Each row was made from one small tree. Brackets hold a mark, then the marks that hang from it, in the order of their numbers. Every link used is in the known rows. Write each row's tree.
Known rows:
{j_955 {j_71 j_597} {j_241 j_265} j_987}: [ -2  35  -9 -17  12  15   2 -11  12 -11  -2 -20 -25  -3  21 -12  -9  -2
 -15  -7]
{j_241 {j_955 j_71 j_987}}: [  2  18   1  -6  -7   7  13   4   7  -5   1   5  -8   7   0  -4   4  16
  -8 -12]
{j_71 j_597 {j_955 {j_241 {j_265 j_476}}}}: [-16 -10   1  12  -1  12 -27  -7  -6 -12  18  -9   7   4  -5   6  -1  -6
   4   7]
{j_987 {j_955 j_71 {j_241 j_265}}}: [ -7   6   3  -2   6 -12 -10 -14  -4  16   5 -18 -13   1  -3 -15   5  -8
  -6   8]
{j_621 j_265}: [-13 -34  -8  21   5 -17  12   5 -13   6  -8  22  10  -9 -14  20 -23  19
  18 -11]
{j_597 j_71}: [  1 -21   2   8 -17 -20  21  -8  -1  -4 -19  17  -6   1 -13  23  -7   2
  -5   5]
{j_476 {j_265 {j_241 {j_955 j_71}}}}: [ 17 -16   3  -1  -8   0   6  17  -3   2  -7  12   8  -5   3  11  -1 -14
   4  14]
{j_597 {j_71 {j_955 j_987}}}: [-10  -2   2   2 -21  -5  11  -5   4  -8 -10  11 -17  17  -5  23  -2  10
  -1   2]
{j_955 {j_71 j_597} j_241 j_987}: [  4  37  -2 -23   0   5   4 -17   5 -15 -11 -21 -34  -7  20 -11 -10  -6
 -21 -13]
{j_241 {j_265 j_476} {j_955 j_71 j_987}}: [ -1  16  -8   1  17  21  12  16  20   9   8   7  11   7   1 -10  19  13
  -1  -1]
{j_987 {j_955 j_71 j_241}}: [ -2   8   8  -6  -2 -19  -7 -19  -9  12  -1 -19 -19  -2  -5 -14   4 -10
  -9   4]
{j_987 {j_955 {j_71 j_597} j_241}}: [ -6   4   5  -4  -7 -13 -13 -20  -8   9   5 -22 -21  -1  -6 -12   4 -15
  -8   6]
{j_241 {j_265 j_476} {j_955 {j_71 j_597} j_987}}: [ -4  12 -12   3  11  27   6  13  19   7  14   4  10   8  -1  -7  19   9
   1  -1]
{j_71 {j_955 j_987}}: [-20   4  -2  -3 -14   9  -6   5 -10  -6   6   7  -8  13   2  10  -9  16
   9  -6]
{j_241 j_265}: [-14 -28 -11  15  10   2   5   9  -8   6   8  17  21  -4  -8   7 -12  11
  12   5]
{j_987 {j_955 {j_71 j_597} {j_241 {j_265 j_476}}}}: [ -7   3   0   0   5  -6 -13 -15  -2  16   8 -21 -11  -2  -5 -14  11 -17
  -4  11]
{j_476 {j_265 {j_241 j_955}}}: [ 15 -24   4   2  -9  -2   4  21  -6   2  -3  17  15  -3   0  12  -3 -11
   8  13]
{j_71 j_597 {j_955 {j_241 {j_265 j_476}} j_987}}: [-20   9  -4   1  -4  20 -22  -2   0 -12  19  -9  -2  12   5   3  -2   1
   4  -1]
{j_955 j_241}: [  6  -5  10  -2   5 -22   4 -11 -14  -9 -10  -1   3 -13  -2  -6 -16  -3
 -13  -7]
{j_71 j_955}: [-16 -15   2   9 -12  -1 -10   0 -15  -6   5   7   2   6  -9  14  -8  11
  10   2]
{j_265 {j_241 {j_955 j_987}} j_476}: [ 24  -7   6  -4   8  -9   4   8   0  12 -10   6  27 -14   2 -15  13 -13
   4  -1]

Write each row's tree:
[-10  12 -11   6   5  27   3  11  16  -3  21   3   4  13   1  -3   7  19
   2  -4]  {j_241 j_265 {j_955 {j_71 j_597} j_987}}
[  3  -1  -5  12  18  12   7  11  14   9   8   7  21  -1 -11  -5  19   8
  -1   6]  {j_241 {j_265 j_476} {j_955 j_71}}
[ 26   2   3  -6   7  -2   2   2   5   9 -11  -4  15 -16   5 -14  17 -18
   0   1]  {j_265 {j_241 {j_955 {j_71 j_597} j_987}} j_476}
[-19  10   1  -4 -15  14 -21  -8  -7 -20  15 -11 -12  11   5   5  -9   2
   1  -7]  {j_71 j_597 {j_955 j_241 j_987}}
[19  3  4 -6  2 -6  3  1 -1 -2 -5 -3  7 -8  8 -9  0 -2  2 -5]  {j_265 {j_241 {j_955 j_71 j_987}}}
[-10   2   0   1   1  -6 -15 -17  -4  12  12 -22 -14   2  -4 -12   5 -12
  -4  10]  {j_987 {j_955 {j_71 j_597} {j_241 j_265}}}
[ 12 -22  -1  16  19 -18   6   5  -1  12 -15  10  21 -17  -9   4  -1   3
  15  -6]  {j_621 {j_265 {j_241 {j_955 j_71}} j_476}}
[ 13 -10  -1  -5 -11   8   3  18   0   0  -2  10   2   0   7  11  -1 -14
   6  11]  {j_476 {j_265 {j_241 {j_955 {j_71 j_597} j_987}}}}
[-7  1 -7  7 13 17 10 22 13 10 15 17 26 11 -5 -8 14 17  6 -3]  {j_241 {j_265 j_476} {j_955 j_987}}
[ 13 -15   2  -3 -10   3   7  23  -4   3  -3  16   9   1   6  10  -3  -9
   7  10]  {j_476 {j_265 {j_241 {j_955 j_987}}}}
[  3  -3   2   7 -12   4   3  -3   1  -8   7   2   1  -1 -12   4   5   6
  -5  -3]  {j_241 {j_955 {j_71 j_597}}}
[  7 -21  -3  13  16 -16   8  11  -1  14 -11  15  24 -12  -6   2  -4   7
  18 -11]  {j_621 {j_265 {j_241 {j_955 j_987}} j_476}}
[-27  -5  -7   3 -23  20 -18   0  -9 -11  19   1 -10  14   0  16  -8   7
  13  -3]  {j_71 j_597 {j_955 j_987}}
[-12  16   6  -9  -4   2 -10  -4  -7 -12   3  -5 -11  11   7   0 -10  11
  -3  -9]  {j_71 {j_955 j_241 j_987}}
[ 10  41   1 -28   7  -3  13 -14   5 -11 -19 -16 -33  -8  21 -15 -11   0
 -23 -14]  {j_955 j_71 j_241 j_987}
[ -3   7   2  -4   9 -12  -8 -13  -2  19   2 -18 -10  -1  -4 -17  11 -12
  -7  10]  {j_987 {j_955 j_71 {j_241 {j_265 j_476}}}}
[-15  -8   6   9 -13   5 -26 -12 -12 -19  16 -10  -2   4  -5  10  -8  -3
   1   2]  {j_71 j_597 {j_955 j_241}}
[ 22 -10   8   2   3 -12  -1  -3  -4  -3  -5  -2  15 -14   0  -6   0  -6
   2   1]  {j_265 {j_241 {j_955 j_71}}}
[ -4   6   5   0  -5  -5   8  -7  11  -7 -12   3 -12  15  -1  13   3   4
  -8   4]  {j_597 {j_71 {j_955 {j_241 {j_265 j_476}} j_987}}}
[  3 -30   0  20  10 -20   3   6  -7   4  -4  15  22  -9  -9  10 -16  14
  20 -11]  {j_621 {j_265 {j_241 j_955}}}
[  7  40  -6 -22  24   7  12  -6  14   0 -15 -14 -19  -7  22 -19   0  -2
 -19  -8]  {j_955 j_71 {j_241 {j_265 j_476}} j_987}
[ 15 -18   1   1 -11   4   2  15  -3   0  -3  10   7  -5   2  13  -1 -16
   5  15]  {j_476 {j_265 {j_241 {j_955 {j_71 j_597}}}}}
[ 28   4   3  -8  10  -7   6   4   5  11 -15  -1  17 -17   6 -17  17 -16
  -1   0]  {j_265 {j_241 {j_955 j_71 j_987}} j_476}
[ -4   7   8  -2 -15 -10   8 -11   6 -14 -12   3 -19  15  -1  16  -3   6
 -10  -1]  {j_597 {j_71 {j_955 j_241 j_987}}}
